Each row was made from one small tree. Brackets hold a mark, then the marks that hang from it, in alphabetical order. Every link used is in the known rows. Write each row's tree.
In the rows, 128 means zero.
Known rows
(K (R (S (A G) L) T)): [156 132 131 117  34 111 107 122 115 140  57 129  75 180 135  75 120 134
 102 126 131]
(A G K (S L) (T R)): [152  96 115 141  34 131  93 118 113 191  17 130 100 161 141 107 128  99
 115 106 157]
(T R): [170 125  86 125  75 113 113 145 117 127 120 136 124 133 112 111 108 124
 123 118 129]
(A G K S (T R)): [143 104 121 152  33 132  92 132 118 181  27 133  95 157 131 121 112  81
 116  93 156]
(K (R (S L))): [153 132 116 118  73 102 115 123 122 142 106 132 101 161 142  84 119 137
 112 130 119]
(R K (S A L) T): [178 126 116 130  60 114 123 119 135 135  35 130  92 167 141  81 119 164
 136 141 113]
(S A R): [161 126 104  91  68 125 136 126 144 127 111 100 109 158 106  93 113 111
  99 128 133]
(R T): [167 119 123 140  72 117 122 130 119 118  85 125 118 148 112 114 109 139
 125 119 128]
(T (A K (S L))): [178 119 113 117  85 119 123 123 124 182  59 114 125 131 139 119 123 123
 111 111 137]
(T (A G K)): [162 144 131 128  71 118 109 157 111 157  58 129 119 144 116 139  96 108
 106  77 152]
(T (A G (K R))): [143 156 141 118  74 109 112 166 109 157  74 134 108 153 121 126 100  90
  92  64 154]
(T (A G (K R) S)): [145 144 145 124  66 115 104 149 115 174  58 129  97 146 129 122 103  80
  92  72 148]
(A G K (S L R) T): [141  93 143 122  27 138 104 102 128 198  12 103 101 176 137  97 124  96
 105 111 160]
(R (S (A G) L) (T K)): [183 141 112 121  42 124 114 113 105 147  46 132  95 166 105  95 112 159
 125 133 129]
(K (R S (T A))): [176 148 140 127  59  88 116 156 111 142 114 134 104 146 124  95  88 129
 116 112 119]
(L (S (R K (T A)))): [186 150 131 111  61 110 121 145 137 130  72 127 112 125 104 108  96 130
 130 120 129]
(L S): [158 137 100 126  85 122 117 121 142 110  97 134 111 128 113 134 120 123
 116 131 126]
(A (K R) S T): [121 110 142 143  68 125 121 127 133 170  52 124  96 169 144 114 123  80
 101  92 145]
(R S (T A)): [193 137 129 138  56  97 112 146 115 142  95 128 115 138 119 107  86 145
 131 126 116]
(A S T): [150  99 128 143  62 128 117 112 135 156  69 116 108 155 128 117 115 100
 114 129 131]

Write each row's tree
[161 104 105 111  70 128 139 112 134 146  69 110 114 173 129 104 133 126
  99 138 143]
(S (A T) L)
[174 129  95 129  70 122 125 143 106 148 106 142 130 147  92 119 102 120
 129 112 142]
(A (T K R))
[132 149 101 110  89 127 133 134 151 120  76 136  89 151 125 125 136  94
  90  98 141]
(L (S (A (K R))))
[148 140 123 100  64 131 132 121 109 157  65 129 100 184 106 103 126 109
  88 108 158]
(S (A G (T (K R))) L)
[201 121  85 105  72 107 112 130 111 174 108 119 128 114 125 101 115 127
 118 134 129]
(T (A (S L)) R)
[195 153  98 115  60 116 100 148  92 173  95 137 119 113  86 124  87 108
 119 102 139]
(T (A G S) K R)
[190 133 109 132  66 115 120 116 106 147  79 137 120 150 110  96 109 177
 142 138 118]
(R (S L) (T K))
[181 129  96 126  73 113 110 152 119 175  84 128 122 117 125 120 105 101
 119  96 137]
(T (A K S) R)
[166 138  93 116  47 132 117 142 105 149  76 137 104 163  88 117 104 102
 109 107 154]
(S (A G (T K R)))
[162 132 124 108  89 112 125 135 121 182  77 119 115 140 144 107 125 110
  97  97 141]
(T (A (K R) (S L)))
[189 132 131 107  55 106 127 148 117 142 110 106 129 138 100  99  91 129
 117 118 135]
(S (R (T A)))
[179 129  93 132  68 104 101 135 120 147  74 147 106 145 143  84 110 155
 148 131 113]
(T (R K (S L)))
[140 144 104 122  66 140 112 126 144 124  35 135  86 151 117 141 128 100
  99 101 148]
(L (S (A G K)))
[131 149 128 125  50 129 115 137 133 121  34 140  74 163 120 123 130  99
  94  90 154]
(L (S (A G (K (R T)))))
[141 109 123 123  51 139 121 118 127 164  12 117  99 187 136 117 133 106
  95 104 164]
(S (A G K T) L)
[151 101 152 122  31 133 101 104 132 182  12 111  93 171 136  86 117 106
 117 124 143]
(A G (S L (R K)) T)
[203 159  82 106  91 108 126 166  95 150 140 142 143 115  81 125  89 130
 125 105 132]
(T A K R)
[153 134 132 136  60 132 115 132 105 147  63 136 116 164  91 133  99 113
 115 102 149]
(A G (T K))
[165 125 140 127  59 116 121 139 129 126  64 122 112 155 113  91 100 136
 135 116 127]
(S (R K T))
[162 135 128 122  57 121 116 128 145 114  61 131 102 138 111 104 110 135
 137 127 126]
(L (S (R K T)))
[162 118 107 121  44 126 108 133 120 155  26 135  94 174 131  97 122 116
 116 118 151]
(S (A G (T (R K))) L)
[171 138  99 143  68 104  97 150 126 136  83 151 100 141 132  95  94 134
 147 119 111]
(T (R K S))
[188 146  74 105  50 120 105 129 103 157  78 141  99 152 103  90 110 144
 123 129 130]
(T K (R (S (A G) L)))
[154 136 138 114  66 116 105 134 110 185  49 123 103 148 141 111 119  99
  90  85 151]
(T (A G (K R) (S L)))
[146 118 122 159  23 117  85 146 114 169  40 145  89 170 136 111  97  99
 127  96 146]
(A G K (T (R S)))
[200 158 112  97  64 116 131 140 119 138 111 125 129 115  72 120  94 137
 125 124 135]
(L (S (R (T A K))))
